Known rows, with every step that occurs:
X, L, F, U, V, H: [ 0.783 -1.546 -0.962  0.835 -1.597 -0.727 -0.536  1.433  4.439  3.561
  0.514  0.946  6.235 -0.683 -1.321 -0.135  6.648  0.140 -6.517 -1.949
  1.489 -0.527 -4.243 -4.524  6.447 -5.200]
X, L, F, U: [ 0.431 -2.117  1.678  1.212 -2.499  2.444  3.418 -0.949  2.287  1.861
 -1.650  1.052  6.269  0.404 -0.265 -0.879  3.161 -1.626 -7.243 -0.756
  1.294 -0.612 -2.920 -1.490  1.366 -2.932]
V, L: [ 1.350 -3.724  2.412  1.440 -0.374  4.233 -1.315 -2.148 -0.639  0.947
 -1.863 -1.276  0.922  2.489 -0.465  1.100  0.992 -1.311 -5.354 -1.586
  0.442  1.377 -1.017  1.944 -6.336  0.191]
L, F: [ 1.113 -2.954 -1.956 -0.268 -2.490  2.141  1.605 -0.292  0.689  1.844
 -1.854 -0.855  1.650  1.642 -1.415 -1.470  4.858 -1.631 -6.191 -0.645
  0.547 -1.920 -3.243  0.094 -2.500 -1.194]
X, L, F, U, V: [ 1.127 -2.993 -0.728  1.754 -1.848  2.161  0.935 -0.743  3.368  2.533
 -0.669  0.279  6.058  0.166 -0.320  0.915  4.955 -0.879 -7.244 -2.535
  1.551 -0.598 -2.502 -3.645  3.203 -2.447]
V, U, F, L, X: [ 0.622 -1.261  4.766  5.173 -0.137  0.050  5.692 -4.135 -1.921  2.301
 -3.239 -1.034 -3.396  0.808 -1.104 -1.014 -1.594 -3.099  4.585 -2.753
 -1.224  1.746  2.238 -1.571 -0.115  2.748]
H, X, U, F, L: [ 1.893 -1.795  2.249  1.535  1.567  1.296  3.174 -0.955 -4.121  1.320
  2.210 -0.438 -2.448  1.085  1.173 -0.107 -8.004 -1.447  5.425 -0.805
 -0.065 -0.524  1.725 -1.866 -3.718  5.129]
L, F, U, V, H: [ 1.904 -2.448 -4.808  1.016 -1.865  1.412 -1.610  2.382  3.200  3.236
 -0.274  0.897  4.046 -0.250 -1.714 -1.394  5.517  0.444 -4.080 -2.190
  1.543 -1.320 -4.858 -2.573  4.100 -4.477]
X, L, V, U: [ 0.750  2.104  6.487  1.360  0.950 -4.746  1.937 -1.505 -3.640  2.706
  3.496  1.605  1.234  0.028  0.733 -1.232  4.388 -1.081 -4.029 -2.224
 -0.942  1.563  2.341  4.036 -0.818 -1.159]
F, U, V, L: [ 2.303 -4.253 -0.043  3.480  0.228  6.263 -3.266 -1.544  0.350  1.603
 -1.743 -0.876  2.845  1.634  0.334  2.368  0.476 -0.310 -4.197 -3.637
  1.651  1.805 -1.164  0.082 -2.663 -0.497]
V, H, X, U: [ 1.277 -0.247  1.813 -0.981  1.166 -2.710  0.546  2.753 -1.019  2.033
  4.031  0.669  0.539 -0.093 -0.425 -2.051 -1.262 -0.624  3.057  0.545
  0.792 -0.626  1.258  0.613 -1.836  0.889]
H, X, U, F, L, V: [ 2.641  0.435  3.436  0.230  2.302 -0.090  1.476 -0.581 -6.683  1.667
  4.167  1.504 -2.714  0.968  1.793 -0.303 -8.538  0.128  5.721 -0.968
 -0.577 -0.881  1.687  2.042 -3.078  4.160]
U, V, H, X, L: [-0.239 -1.104  4.447 -1.573  2.534 -6.017 -1.836  0.529  2.142  3.572
  4.352 -0.166  3.887 -0.475  0.503  0.881  4.927  1.154 -0.890 -1.422
  0.985  2.549  0.309 -3.330  3.217 -1.460]
L, X: [ 0.369 -1.772  5.262  1.802 -0.670  1.964  2.243 -2.875  1.485  1.824
 -4.672 -1.057  1.377  0.977 -1.739 -0.409  1.606 -1.946  1.129 -0.918
  0.444  0.552  2.182  2.023  0.095  0.046]
H, F, L, V: [ 2.266  0.405  1.772 -2.192  1.619  1.748 -4.809 -2.777 -4.518  2.314
  0.366 -0.435 -4.074  3.174 -0.017  0.788  0.521  1.580 -4.494 -0.313
 -0.745  2.924 -1.057  1.741 -2.710 -0.769]
V, U, F, L: [ 1.207 -1.164  0.905  4.458  0.457 -0.709  4.110 -2.872 -4.039  2.234
 -0.035 -0.429 -3.552  1.191  0.310 -1.378 -1.694 -1.856  0.806 -2.924
 -1.367  1.321  0.114 -1.258 -2.776  1.884]
V, H, X, U, F, L: [ 1.398 -0.634  1.945  0.286  1.747 -1.639  1.479  1.132 -2.950  2.267
  3.430  0.586 -1.922  0.347 -0.045 -1.358 -6.367 -0.251  5.812 -0.283
 -0.308 -0.237 -0.256 -2.920 -0.641  2.332]
H, X, U, V: [ 2.220 -2.239 -0.242  0.911  1.847 -0.186 -0.721  0.841 -1.339  1.906
  3.804 -0.813 -0.088  0.745  0.732  1.068 -1.234 -0.911  2.929 -1.702
  1.335 -0.836  3.480 -0.502 -2.878  4.081]
L, X, U, F: [ 1.073 -1.259  5.010  4.429 -0.986  3.959  5.228 -1.438 -0.356  1.583
 -3.516 -0.618  1.067  0.372 -2.188 -0.544 -6.363 -3.321  2.040 -1.385
  0.091 -1.635  3.669  2.100 -0.951  2.077]
U, V, H, F: [ 1.229 -1.040 -1.518 -0.925  1.237 -0.654 -6.028  0.867  1.235  3.791
  0.765 -1.368  0.260  1.924 -2.110  0.297  5.311  1.341 -7.287 -1.702
  0.655  3.130 -1.517 -1.462  0.440 -3.793]
U, F: [ 0.670 -1.575  2.016  3.038 -0.172  2.069  2.626 -1.678 -2.096  2.136
 -1.691  0.269  2.579  1.231 -0.336 -1.195 -3.105 -0.885 -3.719 -2.016
  0.149  0.113 -0.500  2.305 -2.558 -0.990]
U, V, H, X, L, F: [ 0.045 -2.279  0.274 -2.370  0.230 -5.670 -0.267  1.925  3.649  3.428
  4.350 -0.051  4.248 -0.221 -0.287  0.286  8.354  0.379 -3.752 -0.869
  1.195  0.125 -2.976 -5.370  3.509 -1.702]

Rows:
[ 0.525 -2.208  5.411  2.908 -0.123  3.097  3.577 -4.589 -0.331  1.894
 -5.282 -1.293 -1.153  1.232 -1.293  0.034 -4.068 -1.630  3.734 -1.784
 -0.693  0.870  0.942 -1.196  1.472  1.400]
U, F, L, X
[ 1.305  1.905  2.973 -1.647  0.794 -2.288 -2.559  0.750 -2.245  2.926
  1.566  1.955  1.090 -0.137 -0.896 -2.006  2.945  1.787 -2.504 -0.728
 -0.359  0.108 -1.543  5.441  1.519 -4.388]
L, V, H
[ 0.788 -0.969  1.529  4.968 -0.222 -1.342  4.881 -1.076 -3.499  2.480
  0.337  0.317  0.191  0.826  0.031 -2.561 -0.526 -2.807 -2.748 -3.353
 -0.445  0.598  0.929  1.968 -3.917 -0.038]
V, U, F
[ 1.732 -0.574  1.243  0.640  0.451  1.279 -3.633  1.394  2.921  3.355
 -0.888 -1.916 -1.442  1.351 -3.980  1.282  2.071 -0.981 -1.326 -1.122
  0.722  1.637  2.701 -1.898  2.000 -0.581]
L, X, U, V, H, F
[ 2.840 -0.675 -2.785 -0.617  1.462  1.424 -6.130  1.084 -0.561  3.003
  1.221 -1.845 -5.157  2.009 -2.412  1.839  0.791  0.862 -2.367 -1.135
 -0.103  1.362 -0.011 -5.407  0.981  0.121]
X, U, V, H, F, L
[ 2.536  2.367  2.251  0.351  0.933  0.183 -0.439  0.862 -4.827  2.559
  2.398  1.849 -2.844 -0.109 -1.231 -1.166 -6.008  1.087  2.057 -1.206
 -1.405 -1.511 -1.031  1.707  1.677 -0.748]
X, U, F, L, V, H
[ 1.038 -1.573  0.030  0.363  2.119 -2.067 -2.687  1.999  0.837  3.375
  2.772  1.444  4.008 -0.808  0.710 -0.838  1.672  1.450  2.496 -1.753
  2.078  1.850 -0.954 -0.871  2.735 -1.976]
F, U, V, H, X
[ 2.253 -0.784  1.494  0.974  0.201  1.153 -1.165 -0.242  2.459  2.585
 -1.871 -1.939 -3.878 -0.163 -3.384  1.621  0.456 -0.351  6.642 -1.649
 -0.286 -0.632  2.200 -4.892  6.051  2.138]
F, L, X, U, V, H
[ 1.518 -1.588  2.036  0.065  1.046  0.223  1.853  0.574 -2.033  1.238
  2.842  0.026  0.184  0.739  0.718 -0.850 -2.648 -1.742  2.855  0.051
  0.963 -0.770  3.065  1.668 -4.770  3.685]
H, X, U
[ 2.037 -4.435  0.134  1.981  0.391  3.915 -3.886 -2.075  0.394  1.550
 -1.049 -2.304  0.358  2.371 -0.467  3.089  2.538 -0.231 -5.537 -3.208
  0.770  1.529 -0.658 -0.550 -4.266  0.717]
U, V, L
[ 1.769 -2.142 -0.803  3.121  0.412  3.266 -1.367 -0.968  0.415  2.464
 -1.370  0.458  3.370  0.326  0.231  0.623  0.402  0.121 -1.727 -3.054
  1.652  0.487  0.119  0.460  1.088 -1.453]
F, U, V
[ 2.314 -4.371 -0.490  2.132  0.583  7.258 -6.143 -1.376  0.124  2.157
 -1.474 -1.678  1.670  3.490 -0.062  3.129  1.084 -0.122 -8.665 -2.787
  1.793  4.371 -1.437 -0.584 -4.942 -1.590]
H, F, U, V, L
[ 1.213 -1.820  2.039  2.118  0.403  2.438  1.873 -3.322 -2.738  1.986
 -2.246 -0.638 -1.417  1.540  0.139 -0.130 -4.366 -0.233 -0.301 -1.922
 -0.628  0.356 -1.383 -1.187 -1.198  0.518]
U, F, L
[ 1.778  1.405  2.527  2.125  0.631 -3.085  0.932 -0.657 -4.826  2.490
  2.463  1.301 -1.287  0.534  0.496 -2.419  3.851 -0.873 -1.236 -2.402
 -0.767  0.605  1.556  5.800 -3.193 -0.581]
L, V, U
[ 0.622  2.842  5.702 -1.440  1.241 -1.065 -3.614  0.491 -1.059  3.597
  2.032  2.989  4.973  0.588 -0.445 -1.009  1.893  1.953 -8.496 -0.042
  0.620  3.838 -1.705  2.804  2.759 -7.219]
X, L, V, H, F, U
[ 1.467 -3.036  5.864  4.925 -1.315  6.981  3.624 -2.064 -0.208  0.700
 -3.606 -1.479  0.783  1.859 -2.413  1.372 -6.779 -3.950 -0.126 -1.754
  0.133 -0.476  2.638  1.540 -4.772  2.845]
V, L, X, U, F
[ 0.657 -0.931  3.737 -1.817  0.349  1.041 -2.561 -2.003  1.690  2.768
 -3.812 -1.801 -3.091  2.124 -2.872  0.105  2.623 -0.011  0.122  0.557
 -0.407  4.117 -0.637 -3.079  2.482 -1.806]
V, H, F, L, X
[ 2.145 -3.364 -4.368  2.111 -2.007  4.227 -0.289  0.324  1.810  2.364
 -1.337 -0.034  3.773  0.770 -0.594 -0.234  3.812 -0.545 -4.738 -2.678
  1.743 -1.657 -3.218 -1.940  1.161 -1.746]
L, F, U, V
[ 0.863 -3.670  5.907  2.009 -0.882  4.920  0.635 -3.585  1.712  0.988
 -4.982 -2.160  1.050  2.151 -1.890  1.461  1.349 -2.439 -1.538 -1.159
  0.357  1.890  1.086  1.878 -3.827  0.991]
V, L, X
[ 2.044  0.517  2.673 -1.000  1.141  0.979 -1.670 -2.920 -4.230  1.910
 -0.107  0.480 -2.823  1.242  0.512  0.093  0.232  1.541  0.630 -1.143
 -0.938  0.500 -0.566  2.638 -0.442  0.132]
F, L, V
[ 3.072 -3.663 -0.901  2.571 -0.073  5.515 -2.997 -0.517 -0.174  1.177
  0.098 -2.339 -1.076  2.132 -1.257  3.126 -0.387 -1.524 -3.164 -2.903
  0.652 -0.617  1.541 -0.517 -5.008  3.008]
X, U, V, L
[ 1.868  0.324  3.309  1.309  1.362  1.484  0.505 -2.925 -5.338  2.283
 -0.070  0.670 -1.785  1.336  0.531 -0.355 -4.471  1.148 -0.112 -2.057
 -1.122  0.193 -1.253  2.772 -0.246 -0.291]
U, F, L, V
[ 0.721  1.505  6.914 -0.560  0.935 -1.567  0.195 -2.135 -2.121  2.309
  1.288  1.557  3.057  0.366  0.438  0.009  2.269  0.644 -5.172 -0.967
 -0.177  0.744  0.822  3.961  0.460 -2.371]
X, L, V
[-0.673 -1.439  2.619 -3.233 -0.573 -5.314  1.533  1.438  2.541  2.872
  3.408  1.068  4.509  0.080 -0.141 -1.754  6.544 -0.608 -4.241  0.801
  0.828  0.206 -3.400 -3.153  1.140 -2.235]
V, H, X, L, F
[ 1.448 -0.668  2.066  1.941 -0.279  0.460 -0.827  1.272  3.139  2.995
 -1.114 -1.228 -0.253 -0.449 -3.740  0.606  1.842 -1.225  3.594 -1.730
  0.564 -1.079  3.206 -1.392  4.329  0.240]
L, X, U, V, H
[ 0.848 -1.634  0.093 -1.033  2.372 -4.408 -3.105  1.442  0.754  3.279
  3.792 -0.136  1.567  0.009  0.312 -0.337  3.789  1.226  1.577 -1.573
  1.135  1.577 -0.446 -1.370  1.340 -0.736]
U, V, H, X
[ 1.797 -4.837 -1.632  1.722 -3.013  7.184  0.515 -0.636  1.103  0.763
 -2.775  0.029  3.589  2.213 -0.349 -0.097  2.194 -1.918 -6.927 -1.347
  1.497 -0.337 -4.752  0.083 -5.171 -1.511]
V, L, F, U
[-0.449 -1.431  6.434 -1.034  1.567 -3.053  2.093 -1.846 -0.245  1.994
  2.149  0.198  4.141  0.635  1.774 -0.165  1.443 -0.757 -1.294 -0.154
  0.977  2.033  1.995 -0.092 -1.842  0.843]
H, X, L
[ 1.336 -4.487  3.746  2.514 -0.121  4.751 -1.910 -3.292  2.565  1.587
 -3.963 -2.958  0.568  1.946 -1.697  3.278  2.871 -1.578 -1.135 -3.014
  0.811  1.929  1.318 -0.588 -1.684  1.365]
U, V, L, X
[ 1.838 -1.203  4.105  1.442 -0.533  4.160  2.160 -2.968  0.343  0.907
 -3.964 -1.559 -3.708  1.075 -1.958  0.829 -2.873 -2.339  6.126 -0.237
 -0.445 -0.841  3.765 -1.773  0.499  4.098]
F, L, X, U
[ 1.867 -1.480 -1.949 -1.640  1.729  0.125 -6.880 -0.523  0.419  3.499
  0.057 -2.095 -3.796  2.276 -1.795  1.609  4.372  1.836 -4.077 -1.459
 -0.032  3.619 -2.081 -4.936  1.673 -2.050]
U, V, H, F, L
[ 2.150 -1.303  0.973  2.837 -0.028  3.794  2.558 -1.798 -3.309  1.285
 -0.845 -0.729 -2.818  1.299 -0.633 -0.005 -7.735 -1.535  1.667 -1.512
 -0.662 -1.566  1.046 -1.598 -2.231  2.989]
X, U, F, L
[ 1.407 -2.786 -2.206  1.638 -2.787  4.224  2.127 -0.133  0.853  1.632
 -2.525  1.209  4.252  0.829 -0.787 -1.920  2.735 -1.424 -4.925 -0.944
  1.357 -1.665 -3.541  0.655 -1.192 -2.318]
L, F, U
[ 1.410  1.305  3.451 -3.847  2.911 -4.444 -3.232  0.093 -3.693  2.713
  4.120  1.477 -2.131  0.329  1.122 -1.268  0.811  2.502  4.468  0.282
 -0.475  1.670 -1.382  1.039  1.100 -0.379]
F, L, V, H, X
[ 1.484 -1.023  4.567  2.245 -0.995  3.587  3.216 -1.253  0.908  1.109
 -3.235 -1.169 -0.104  0.640 -2.430 -0.485 -1.826 -3.012  3.021 -0.448
  0.446 -1.464  4.282  1.918 -0.752  2.350]
L, X, U
[ 2.433  1.144  2.101  1.230  1.303 -2.452  0.300 -2.106 -5.518  2.203
  1.881  0.724 -5.032  0.840  0.854 -1.214  2.874 -0.039  1.491 -2.225
 -1.582  1.121  0.871  2.296 -1.417  0.888]
F, L, V, U
